Each row comes from the steps of one walk. Every step used is in the known rows, and no mark comes twice. Write the walk behind each row, first mark first.
Known rows:
F, J, M, K, W: -1.2  19.8  13.8  -12.3  -24.0  19.8  32.8  -11.0  10.0  -24.0  -6.8  -13.2  -8.6  31.0  -36.0  18.2  -16.1  25.6  -8.1  10.8  -9.1  -24.5  -0.8  14.6
K, M, J, F, Y: -1.2  -10.2  10.1  -9.8  28.1  -1.6  -2.2  -16.3  -18.7  12.4  8.4  -48.4  21.6  0.1  9.3  12.9  -30.0  25.0  1.0  24.6  -5.7  -17.7  4.9  16.3
K, W, Y, F, J: 3.0  6.8  -16.3  -15.2  -20.4  2.6  12.4  3.5  -4.3  28.4  -3.6  -12.6  -9.1  5.4  -12.9  -1.9  -3.1  13.3  14.1  -9.2  -42.3  -22.5  3.8  -5.5
L, U, F, J, M: -33.7  65.1  -5.0  6.3  4.6  31.0  -5.0  -5.5  44.4  4.9  -3.3  -30.2  -15.6  -4.5  -15.8  12.1  -2.7  -21.6  -14.2  7.4  -12.0  -25.4  -14.9  17.9
W, Y, F, J, M, U, L: 0.9  20.3  0.9  -6.7  -16.6  12.8  16.3  13.6  30.7  9.2  -28.3  -5.6  -16.6  1.6  -22.8  -8.9  -2.9  1.2  23.5  8.6  -28.4  -24.4  16.4  7.0
K, M, J: 2.5  -11.1  -9.4  -1.1  13.1  -8.1  3.5  -10.9  -16.6  1.7  10.2  -32.5  30.7  12.8  35.1  14.9  -35.1  32.8  -3.9  2.8  -7.4  2.1  13.6  4.7
L, U, F, Y, W, K: -17.6  64.2  1.6  -5.0  21.4  27.2  -17.5  17.1  49.8  25.8  -1.6  -34.9  -8.2  -20.3  -15.0  4.8  15.2  -29.3  3.5  8.4  -5.8  -20.5  -28.1  8.5
K, W, Y, F, J, M: 0.6  10.0  -6.5  -21.8  -28.3  5.3  15.3  2.1  0.8  17.0  -1.9  -6.5  -11.4  6.6  -26.4  -3.5  3.5  10.3  4.1  -2.8  -39.4  -24.9  9.6  2.4
J, M, U, F, Y: -2.8  38.7  36.2  4.1  -20.9  17.1  19.3  -1.3  19.0  -21.8  8.5  -18.8  7.0  5.0  -38.4  -9.6  10.6  -45.5  -22.8  44.9  -5.3  -24.6  20.2  33.8
L, U, F, Y, W, K, M: -16.4  64.8  1.0  -10.3  22.1  26.2  -12.3  12.4  43.4  28.8  1.7  -43.8  -2.3  -17.2  -9.1  6.5  9.6  -21.6  1.8  6.4  -11.4  -19.9  -25.2  8.0
L, U: -19.3  39.1  -19.4  -6.0  16.9  24.8  0.1  -6.5  32.3  -3.7  9.1  -12.0  -4.9  -10.9  7.5  6.8  -11.6  -12.4  -4.9  10.8  1.1  -15.1  -8.6  -0.6
Y, W, K, M: 4.3  18.4  17.0  -48.5  34.8  -26.2  6.4  47.8  5.1  16.7  -4.1  2.7  5.1  19.1  4.0  7.4  30.9  46.7  -0.2  -31.4  -1.5  12.4  -5.6  -32.4
L, U, F: -27.9  58.9  -14.4  17.9  14.3  25.9  -16.2  3.2  36.4  18.5  4.8  -32.7  -3.4  -11.5  0.9  4.7  2.7  -35.5  -12.7  12.0  -15.2  -15.1  -14.2  9.0
M, K, W: 18.4  15.6  -10.0  21.7  -11.0  18.0  19.8  9.8  -16.0  10.4  16.9  -37.0  26.2  34.5  -6.0  3.7  -4.1  -2.2  -9.4  38.0  -30.6  -4.5  6.2  -5.2
U, F, Y: -1.0  26.7  17.0  23.9  -12.4  16.6  -26.9  2.3  12.8  31.9  -7.5  -40.8  -5.4  -22.5  -28.3  -4.1  15.3  -45.4  8.3  12.5  -17.1  -14.7  -20.3  28.4
M, U, F, Y, W: 1.9  45.3  10.0  21.4  10.5  8.0  15.1  13.1  5.4  10.8  7.1  -44.9  11.9  3.7  -5.0  -1.2  -4.8  -45.5  8.5  30.3  -24.4  -23.4  5.3  3.5
M, J: -4.6  -20.2  -14.4  20.5  15.1  -3.6  -14.8  2.9  3.7  -11.9  0.2  -8.5  16.1  8.7  21.2  11.1  -24.9  20.1  0.6  15.4  12.4  -2.7  5.8  9.5
J, F, Y, W, K, M, U: -2.3  20.0  50.0  -35.1  51.1  0.9  8.2  10.9  -2.8  28.6  -1.8  -40.5  -9.3  -10.4  -42.0  -1.5  13.8  2.3  12.0  36.0  -2.6  -38.9  -13.9  4.6
Y, F: 2.3  9.9  -20.3  -6.9  14.0  -1.9  -6.7  2.0  -2.0  -24.9  -15.6  6.9  -19.0  25.4  -18.1  0.7  -50.5  13.6  -6.8  2.7  -8.5  -17.5  -2.6  -15.1
M, J, F: -17.7  -16.9  6.8  17.8  40.3  -5.6  -19.3  1.4  -5.4  4.7  -1.7  -23.2  4.9  5.7  -1.4  6.9  -13.1  17.5  -6.4  36.5  7.3  -20.6  1.0  15.9
K, M, U: 9.8  19.0  0.8  -4.0  11.1  -3.1  37.2  -13.3  -20.3  5.2  18.1  -40.9  35.4  18.0  31.7  5.2  -33.4  5.9  0.5  13.2  -23.7  -4.3  23.3  -5.0
W, K, M, U: 22.8  25.7  31.3  -9.3  22.0  -12.0  28.9  18.6  14.4  34.6  -12.1  -25.8  41.3  26.6  23.1  -11.5  -0.3  29.7  19.8  -5.9  -4.5  12.0  -4.2  0.7
W, Y, F, J: 6.3  -2.0  -9.0  -7.7  -5.9  6.3  13.8  9.3  18.4  14.2  -32.4  -7.0  -31.3  -10.7  -13.9  -8.1  -4.0  17.4  40.0  -10.1  -28.3  -15.4  2.2  -6.5

Which walk is each row?
-4.5  -7.5  8.5  -22.4  35.3  -6.9  -1.7  -5.0  -20.1  9.6  11.0  -44.0  15.5  2.0  6.5  17.3  -21.6  32.7  -2.9  19.0  -5.7  -17.0  6.2  3.9
K, M, J, F, Y, W
-6.2  42.2  35.1  -8.0  -13.3  10.9  18.6  10.6  17.8  -24.9  10.5  -14.6  0.9  6.6  -39.6  -3.5  18.7  -38.1  -28.1  38.5  -7.0  -24.5  21.6  21.7
J, M, U, F, Y, W
7.2  20.2  20.9  -4.0  -30.9  19.0  23.4  5.6  2.3  -23.5  16.3  -11.6  12.9  27.6  -39.7  -2.7  17.5  -9.5  -39.7  45.5  -11.5  -12.0  22.2  19.3
J, M, K, W
18.0  2.6  20.9  -43.3  18.3  2.0  -3.1  19.2  16.4  6.3  -4.9  -17.8  -0.9  -13.2  -17.5  9.0  5.0  21.4  27.4  -0.1  15.3  -14.7  -18.7  1.5
F, Y, W, K, M, J
4.8  2.5  0.7  -14.3  -13.6  9.4  17.5  8.4  23.1  2.3  -31.5  -0.9  -33.7  -8.6  -25.8  -9.8  2.7  13.8  28.8  -3.0  -24.0  -19.1  8.4  2.9
W, Y, F, J, M
-0.4  46.4  44.6  -9.7  -8.0  7.0  20.0  20.8  27.6  -14.7  2.2  -13.9  6.3  11.9  -40.1  -9.4  28.1  -29.4  -23.2  34.5  -2.9  -20.0  15.0  23.4
J, M, U, F, Y, W, K
-4.9  17.7  -7.3  -22.0  0.7  6.4  8.7  -9.2  11.6  -46.0  -25.6  10.0  -36.5  35.3  -40.8  12.1  -59.5  32.8  -9.8  -2.8  -3.9  -34.1  -4.5  -3.2
Y, F, J, M
19.9  13.7  30.9  -16.8  16.8  -12.1  12.2  18.4  14.3  37.1  -17.9  -15.3  30.8  18.2  14.2  -10.2  12.3  39.6  16.1  -19.3  1.5  18.3  -13.6  2.6
W, K, M
24.1  34.7  38.4  -2.3  17.4  -4.1  19.3  17.7  19.2  43.0  -14.5  -41.4  38.0  16.0  10.4  -13.1  5.0  12.4  25.0  -0.5  -8.8  4.5  -12.3  12.2
W, K, M, U, F, Y
3.6  0.2  -5.7  -8.9  -25.9  1.7  10.6  7.3  -5.7  42.0  10.3  -12.9  6.7  -10.9  -2.4  -9.1  31.5  -5.1  11.0  -2.7  -37.1  -7.3  9.8  1.6
K, W, Y
-10.2  -19.6  14.2  9.5  35.5  5.1  -20.3  -5.0  0.5  4.0  -2.1  -31.6  -0.2  -9.0  -14.8  7.3  -18.3  8.3  8.0  44.3  14.0  -31.1  -7.7  25.7
M, J, F, Y
3.3  11.9  12.6  -42.0  40.1  -27.1  2.0  48.9  6.3  12.2  -5.3  -1.2  9.9  22.4  10.9  10.4  22.9  53.9  0.4  -26.2  3.2  11.1  -3.6  -28.7
Y, W, K, M, J
6.4  10.1  0.3  -8.4  -9.6  10.5  29.3  8.8  23.6  0.3  -27.2  -7.8  -26.9  -3.6  -20.5  -11.3  -5.0  6.6  31.1  6.4  -28.7  -23.2  14.3  1.0
W, Y, F, J, M, U
-7.6  1.3  41.3  -15.7  29.8  13.2  -8.4  -11.5  -2.9  22.3  -3.0  -32.1  -21.0  -26.5  -52.6  -4.4  9.1  -15.8  10.5  43.2  4.0  -39.9  -18.6  23.1
J, F, Y
9.8  20.2  16.1  -5.8  -30.4  21.1  24.2  10.4  7.7  -21.6  6.7  -11.2  4.0  25.2  -44.4  -8.2  15.1  -7.8  -30.3  46.4  -21.2  -15.5  24.4  15.9
J, M, K, W, Y, F
0.9  24.6  -11.3  -16.3  -5.2  11.3  17.2  -6.2  3.5  -40.0  -17.0  -3.4  -25.6  48.5  -43.7  14.9  -61.5  32.5  -15.6  9.8  -17.0  -36.1  -3.2  -5.9
Y, F, J, M, K, W
-1.9  26.9  27.9  -7.6  -15.8  8.5  33.0  -2.0  13.0  -37.7  10.7  0.2  9.1  15.3  -22.9  -7.5  4.0  -23.4  -30.1  38.6  2.5  -17.4  29.9  20.0
J, M, U
-3.7  12.8  23.1  -43.3  53.3  -28.2  -0.3  47.1  2.6  19.5  -5.6  -8.3  5.6  19.5  -0.5  9.6  27.8  53.4  -3.5  -14.8  1.2  3.7  -5.2  -25.7
Y, W, K, M, J, F
-20.4  57.0  -7.2  9.3  8.1  37.2  -17.3  -4.3  42.0  17.6  3.4  -41.0  -8.9  -26.8  -12.7  5.4  -1.0  -43.7  0.2  19.9  -9.8  -26.3  -22.3  19.1
L, U, F, Y
-4.5  10.9  49.6  -41.2  47.3  -0.1  -4.0  10.3  -2.7  32.1  -4.4  -33.0  -16.6  -15.8  -48.7  0.5  21.5  10.5  9.3  27.0  1.6  -33.3  -20.1  6.7
J, F, Y, W, K, M
4.9  4.4  -15.5  -12.4  -20.0  0.0  6.7  8.2  -7.6  31.4  3.5  -10.2  -3.2  1.3  -10.6  -9.1  7.6  2.4  7.8  -0.6  -41.7  -16.1  8.3  -6.6
K, W, Y, F
17.1  4.2  38.3  -14.2  32.1  -8.3  0.9  14.2  15.9  39.9  -18.8  -32.0  30.7  10.0  3.0  -6.9  3.1  41.4  22.9  3.9  10.1  1.5  -18.7  17.4
W, K, M, J, F, Y
17.9  4.3  23.7  -8.4  23.8  -15.1  5.4  19.9  15.6  31.5  -16.8  -19.7  38.2  22.6  25.4  -5.7  0.0  49.1  16.2  -12.3  7.2  17.2  -10.0  7.9
W, K, M, J
-7.0  -12.1  22.2  -5.9  48.7  -3.9  -20.7  15.8  7.9  10.7  -8.0  -25.8  0.9  -1.9  -16.5  7.6  -2.1  23.4  10.7  32.9  18.0  -25.9  -13.2  15.3
M, J, F, Y, W, K
